Each row comes from the steps of one walk. Every step used is in the known rows, and no mark comes twice. Write the walk behind each row, first mark first.
Known rows:
kugo -> bebuf: [-0.02  0.02  0.04  0.09  0.15  0.12 -0.01  0.02  0.05 -0.17 -0.15  0.02
 -0.06  0.13 -0.02  0.02  0.01  0.12  0.13  0.09]
zerag -> bebuf: [ 0.04 -0.12 -0.03  0.03 -0.03  0.12  0.04  0.02 -0.06  0.03  0.06  0.06
 -0.12  0.15  0.02 -0.01  0.11 -0.12 -0.06  0.09]
kugo -> bebuf -> dafuga -> gapu -> zerag -> fenusib: [-0.10 -0.13  0.02  0.00  0.06  0.11 -0.10 -0.14  0.26 -0.13 -0.10 -0.11
 -0.12 -0.06 -0.04  0.12  0.00  0.02  0.09 -0.12]
dafuga -> gapu: [ 0.00 -0.08  0.12  0.02  0.09 -0.08  0.11 -0.01 -0.44  0.03  0.08 -0.24
 -0.02  0.11  0.02 -0.04 -0.02 -0.07  0.03  0.00]
bebuf -> dafuga -> gapu -> sigup: [ 0.02  0.05  0.10 -0.10 -0.01 -0.15  0.04 -0.04 -0.20  0.09  0.11 -0.08
 -0.07  0.02 -0.05  0.00 -0.04 -0.18  0.05 -0.01]
fenusib -> dafuga -> gapu -> sigup -> bebuf -> zerag: [ 0.05  0.15  0.12  0.03 -0.03 -0.16  0.16 -0.08 -0.62  0.23 -0.05  0.00
  0.10 -0.01  0.03 -0.10 -0.03 -0.04 -0.08 -0.07]
sigup -> bebuf -> zerag -> fenusib -> dafuga: [ 0.21  0.19  0.01  0.04 -0.06  0.12  0.12 -0.09 -0.13  0.07 -0.13  0.15
  0.12 -0.04  0.02 -0.07 -0.06  0.18 -0.24 -0.01]
zerag -> bebuf -> dafuga: [ 0.12 -0.04  0.00 -0.06 -0.04  0.10 -0.06  0.00  0.27  0.04  0.02  0.13
 -0.18  0.15 -0.06  0.03  0.08 -0.15 -0.02  0.01]
gapu -> zerag -> bebuf: [-0.05 -0.08 -0.14  0.08 -0.12  0.13 -0.07 -0.02 -0.37  0.06  0.02 -0.18
 -0.26  0.00  0.06  0.06  0.17 -0.13  0.05  0.07]
kugo -> bebuf -> dafuga -> gapu: [-0.04 -0.05  0.16 -0.03  0.18  0.02 -0.05 -0.03  0.22 -0.10 -0.13 -0.02
 -0.08  0.14 -0.08  0.06 -0.06  0.00  0.13 -0.09]
gapu -> sigup -> fenusib -> dafuga: [ 0.26  0.30 -0.04 -0.02 -0.04 -0.15  0.00  0.06  0.03  0.08 -0.03  0.09
  0.05 -0.07  0.10 -0.03  0.05  0.02  0.03  0.15]
gapu -> kugo: [-0.07  0.01  0.05  0.05 -0.01 -0.05  0.01  0.21 -0.26  0.05  0.08 -0.16
 -0.11 -0.05 -0.03 -0.06  0.01  0.09  0.16  0.05]
gapu -> zerag -> fenusib -> kugo: [-0.12 -0.02 -0.29  0.06 -0.18  0.08 -0.05 -0.09  0.01 -0.02  0.16 -0.05
 -0.03 -0.17  0.05  0.08  0.13  0.04  0.00  0.06]
kugo -> bebuf -> zerag: [ 0.05  0.00  0.01  0.04  0.12  0.11 -0.06  0.03  0.11 -0.16 -0.22 -0.07
  0.01  0.13 -0.01 -0.02 -0.02  0.07  0.07  0.06]
dafuga -> gapu -> sigup -> fenusib -> kugo -> bebuf: [-0.17 -0.05 -0.06 -0.03  0.03 -0.18 -0.03  0.12  0.13  0.01  0.11  0.14
  0.13 -0.02  0.07  0.04  0.00 -0.11 -0.02  0.06]
gapu -> kugo -> bebuf -> zerag: [-0.14 -0.08  0.07  0.05  0.06  0.03 -0.09  0.21  0.05 -0.07 -0.12 -0.11
 -0.05 -0.02 -0.05 -0.05 -0.03  0.11  0.17 -0.01]
bebuf -> zerag: [ 0.19  0.09 -0.01 -0.01  0.01  0.01  0.01  0.03 -0.18 -0.02 -0.05 -0.19
  0.02  0.09  0.01 -0.08 -0.02 -0.01 -0.01  0.09]
fenusib -> zerag -> bebuf: [ 0.01 -0.03 -0.05  0.05 -0.05  0.08  0.01 -0.09 -0.35  0.00  0.09  0.06
 -0.14 -0.01  0.08 -0.01  0.11  0.00 -0.09 -0.01]
dafuga -> gapu -> kugo -> bebuf -> zerag -> fenusib: [-0.23 -0.34  0.10  0.01  0.04  0.00  0.00  0.09  0.06 -0.04  0.00 -0.17
  0.05 -0.09 -0.02 -0.04 -0.06  0.04  0.04 -0.12]
bebuf -> dafuga -> gapu: [ 0.11  0.03  0.13 -0.08  0.09 -0.09  0.02 -0.03 -0.07  0.05  0.04 -0.14
 -0.09  0.10 -0.06  0.01 -0.06 -0.08  0.06 -0.09]
kugo -> bebuf -> zerag -> fenusib -> dafuga: [ 0.12 -0.01 -0.02  0.05  0.07  0.16 -0.02 -0.13  0.50 -0.15 -0.25  0.08
  0.13  0.02  0.00 -0.01  0.03  0.17  0.02 -0.03]
dafuga -> gapu -> sigup -> fenusib -> zerag: [ 0.02  0.05  0.00 -0.04 -0.01 -0.23  0.04  0.02 -0.52  0.06  0.15 -0.12
  0.01 -0.16  0.14 -0.02 -0.03 -0.06 -0.09  0.04]
dafuga -> gapu -> kugo -> bebuf -> zerag: [-0.23 -0.24  0.15  0.02  0.11 -0.08 -0.02  0.16 -0.19  0.00 -0.04 -0.25
 -0.01  0.01 -0.03 -0.05 -0.06  0.00  0.13 -0.12]

Which walk is each row?
[ 0.01  0.13 -0.07  0.01 -0.18  0.06  0.14 -0.03 -0.41  0.08  0.04  0.15
  0.10 -0.13  0.03 -0.06 -0.07  0.01 -0.28  0.18] | gapu -> sigup -> bebuf -> zerag -> fenusib
[-0.11 -0.25  0.12 -0.08 -0.04 -0.05 -0.04  0.11  0.08  0.16  0.13 -0.01
 -0.19  0.06 -0.07  0.01  0.04 -0.21  0.04 -0.15] | zerag -> bebuf -> dafuga -> gapu -> kugo
[-0.09  0.07 -0.09 -0.01  0.06  0.04 -0.13  0.03  0.62 -0.11 -0.02  0.31
  0.01  0.12 -0.09  0.09  0.02  0.04  0.12 -0.03] | fenusib -> kugo -> bebuf -> dafuga
[-0.24 -0.05 -0.09  0.01  0.03 -0.03 -0.16 -0.02  0.25 -0.04  0.01  0.05
 -0.07  0.02 -0.06  0.13  0.05 -0.05  0.17 -0.15] | fenusib -> kugo -> bebuf -> dafuga -> gapu -> zerag
[-0.10 -0.07  0.06  0.00 -0.03 -0.15  0.15 -0.02 -0.59  0.09  0.16 -0.17
  0.00  0.01  0.02 -0.05  0.00 -0.15  0.01  0.08] | dafuga -> gapu -> sigup
[ 0.03  0.09 -0.04 -0.16 -0.04 -0.24 -0.08  0.09  0.30  0.11  0.18  0.13
  0.06 -0.03  0.00  0.05 -0.03 -0.18 -0.03 -0.01] | bebuf -> dafuga -> gapu -> sigup -> fenusib -> kugo
[ 0.12  0.06  0.10  0.03 -0.02  0.04  0.16 -0.11 -0.29  0.10 -0.08  0.05
  0.15 -0.03  0.03 -0.08 -0.08  0.09 -0.26 -0.10] | sigup -> bebuf -> zerag -> fenusib -> dafuga -> gapu
[ 0.06 -0.06 -0.21 -0.03 -0.12  0.06  0.00 -0.02  0.37 -0.03  0.12  0.09
  0.21 -0.02  0.02 -0.02  0.03  0.01 -0.14  0.06] | bebuf -> zerag -> fenusib -> kugo
[-0.09 -0.07 -0.12 -0.06 -0.10 -0.04 -0.08 -0.11  0.17  0.05  0.17 -0.08
 -0.05 -0.10 -0.03  0.11  0.03 -0.10  0.01 -0.15] | bebuf -> dafuga -> gapu -> zerag -> fenusib -> kugo
[ 0.10  0.10 -0.16 -0.05  0.08 -0.02 -0.19  0.20  0.66 -0.10 -0.09  0.21
  0.15  0.06  0.08  0.03 -0.01  0.06 -0.03  0.09] | sigup -> fenusib -> kugo -> bebuf -> zerag
[ 0.28  0.05 -0.05  0.00 -0.04  0.07  0.04 -0.13  0.23  0.00 -0.08 -0.04
  0.15 -0.02  0.03 -0.07  0.03  0.10 -0.06 -0.02] | bebuf -> zerag -> fenusib -> dafuga
[-0.06 -0.10  0.01  0.06  0.01  0.07 -0.07  0.07  0.39 -0.06 -0.15  0.02
  0.06 -0.11 -0.03 -0.04  0.02  0.21  0.13 -0.10] | gapu -> kugo -> bebuf -> zerag -> fenusib -> dafuga
[-0.08 -0.05 -0.16 -0.02 -0.02  0.14 -0.07 -0.08  0.87 -0.16  0.05  0.36
  0.11 -0.02 -0.07  0.10  0.03  0.10 -0.02 -0.01] | zerag -> fenusib -> kugo -> bebuf -> dafuga
[ 0.14  0.22  0.05  0.04  0.00  0.07  0.08  0.06 -0.51  0.06 -0.10  0.02
  0.00  0.06  0.01 -0.08 -0.10  0.08 -0.18  0.08] | sigup -> bebuf -> zerag
[ 0.06  0.10  0.08 -0.01  0.16  0.11 -0.10 -0.01  0.37 -0.16 -0.18  0.09
 -0.12  0.12 -0.09  0.06 -0.03  0.09  0.15 -0.01] | kugo -> bebuf -> dafuga
[ 0.04  0.31  0.04 -0.02 -0.09 -0.02  0.08  0.02 -0.39  0.11  0.02  0.20
 -0.08 -0.04 -0.05 -0.01 -0.08 -0.02 -0.11  0.12] | gapu -> sigup -> bebuf -> dafuga
[-0.20 -0.06  0.08  0.09  0.08  0.04 -0.05  0.19 -0.02 -0.08 -0.07 -0.04
 -0.11 -0.01 -0.05 -0.02  0.00  0.15  0.23  0.02] | gapu -> kugo -> bebuf
[ 0.05 -0.10 -0.05  0.03  0.06  0.20 -0.03 -0.05  0.37 -0.20 -0.17  0.02
  0.09  0.03  0.01  0.00 -0.02  0.12 -0.04  0.06] | kugo -> bebuf -> zerag -> fenusib
[ 0.19 -0.03 -0.08 -0.02 -0.06  0.11  0.03 -0.05  0.12 -0.06  0.00 -0.10
  0.11 -0.02  0.03 -0.06 -0.02  0.05 -0.12  0.08] | bebuf -> zerag -> fenusib
[-0.11 -0.04  0.11 -0.03  0.09 -0.04 -0.02 -0.04  0.09 -0.07 -0.06  0.04
 -0.06  0.06 -0.07  0.05 -0.04 -0.08  0.11 -0.03] | kugo -> bebuf -> dafuga -> gapu -> sigup
[-0.03 -0.10 -0.02 -0.05 -0.07 -0.16  0.02  0.02 -0.39  0.11  0.18  0.00
 -0.02 -0.11  0.16  0.00  0.04 -0.18 -0.17  0.03] | dafuga -> gapu -> sigup -> fenusib -> zerag -> bebuf
[-0.05 -0.05  0.17 -0.07  0.05 -0.15 -0.03  0.11 -0.07  0.10  0.10 -0.19
 -0.13 -0.01 -0.09 -0.02 -0.07 -0.05  0.14 -0.15] | bebuf -> dafuga -> gapu -> kugo
[ 0.13  0.11 -0.01  0.03 -0.07  0.16  0.11 -0.02 -0.25  0.01 -0.05  0.08
  0.09 -0.04  0.02 -0.06 -0.10  0.11 -0.30  0.08] | sigup -> bebuf -> zerag -> fenusib
[-0.09 -0.03  0.08  0.01  0.12  0.04 -0.12 -0.07  0.00 -0.10 -0.15 -0.18
 -0.20  0.03 -0.05  0.11 -0.01 -0.01  0.19 -0.13] | kugo -> bebuf -> dafuga -> gapu -> zerag
[-0.01  0.16  0.14  0.06 -0.02 -0.15  0.20 -0.08 -0.66  0.20  0.00  0.06
  0.04  0.00  0.02 -0.07  0.00  0.00 -0.04 -0.05] | fenusib -> dafuga -> gapu -> sigup -> bebuf
[ 0.02 -0.06  0.01  0.02 -0.08 -0.06  0.17 -0.20 -0.06  0.07  0.10  0.01
  0.14 -0.10  0.04 -0.04  0.06  0.00 -0.04 -0.03] | zerag -> fenusib -> dafuga -> gapu -> sigup
[ 0.04  0.18 -0.20 -0.05 -0.12 -0.16 -0.05  0.17  0.16  0.05  0.18  0.22
  0.12 -0.07  0.09  0.01  0.04 -0.06 -0.05  0.21] | gapu -> sigup -> fenusib -> kugo
[ 0.02 -0.05  0.00 -0.05 -0.05  0.00 -0.04 -0.14 -0.06  0.02  0.06 -0.26
 -0.14 -0.10 -0.01  0.08  0.00 -0.07  0.02 -0.12] | bebuf -> dafuga -> gapu -> zerag -> fenusib
[-0.17  0.01 -0.11  0.07  0.06  0.06 -0.04  0.05  0.34 -0.12  0.01  0.24
  0.07  0.12 -0.03  0.05  0.06  0.07  0.10  0.06] | fenusib -> kugo -> bebuf
[ 0.11 -0.06 -0.03 -0.04 -0.10 -0.07  0.11 -0.15 -0.01  0.09  0.03 -0.07
  0.21 -0.10  0.04 -0.08  0.02 -0.05 -0.10 -0.04] | bebuf -> zerag -> fenusib -> dafuga -> gapu -> sigup
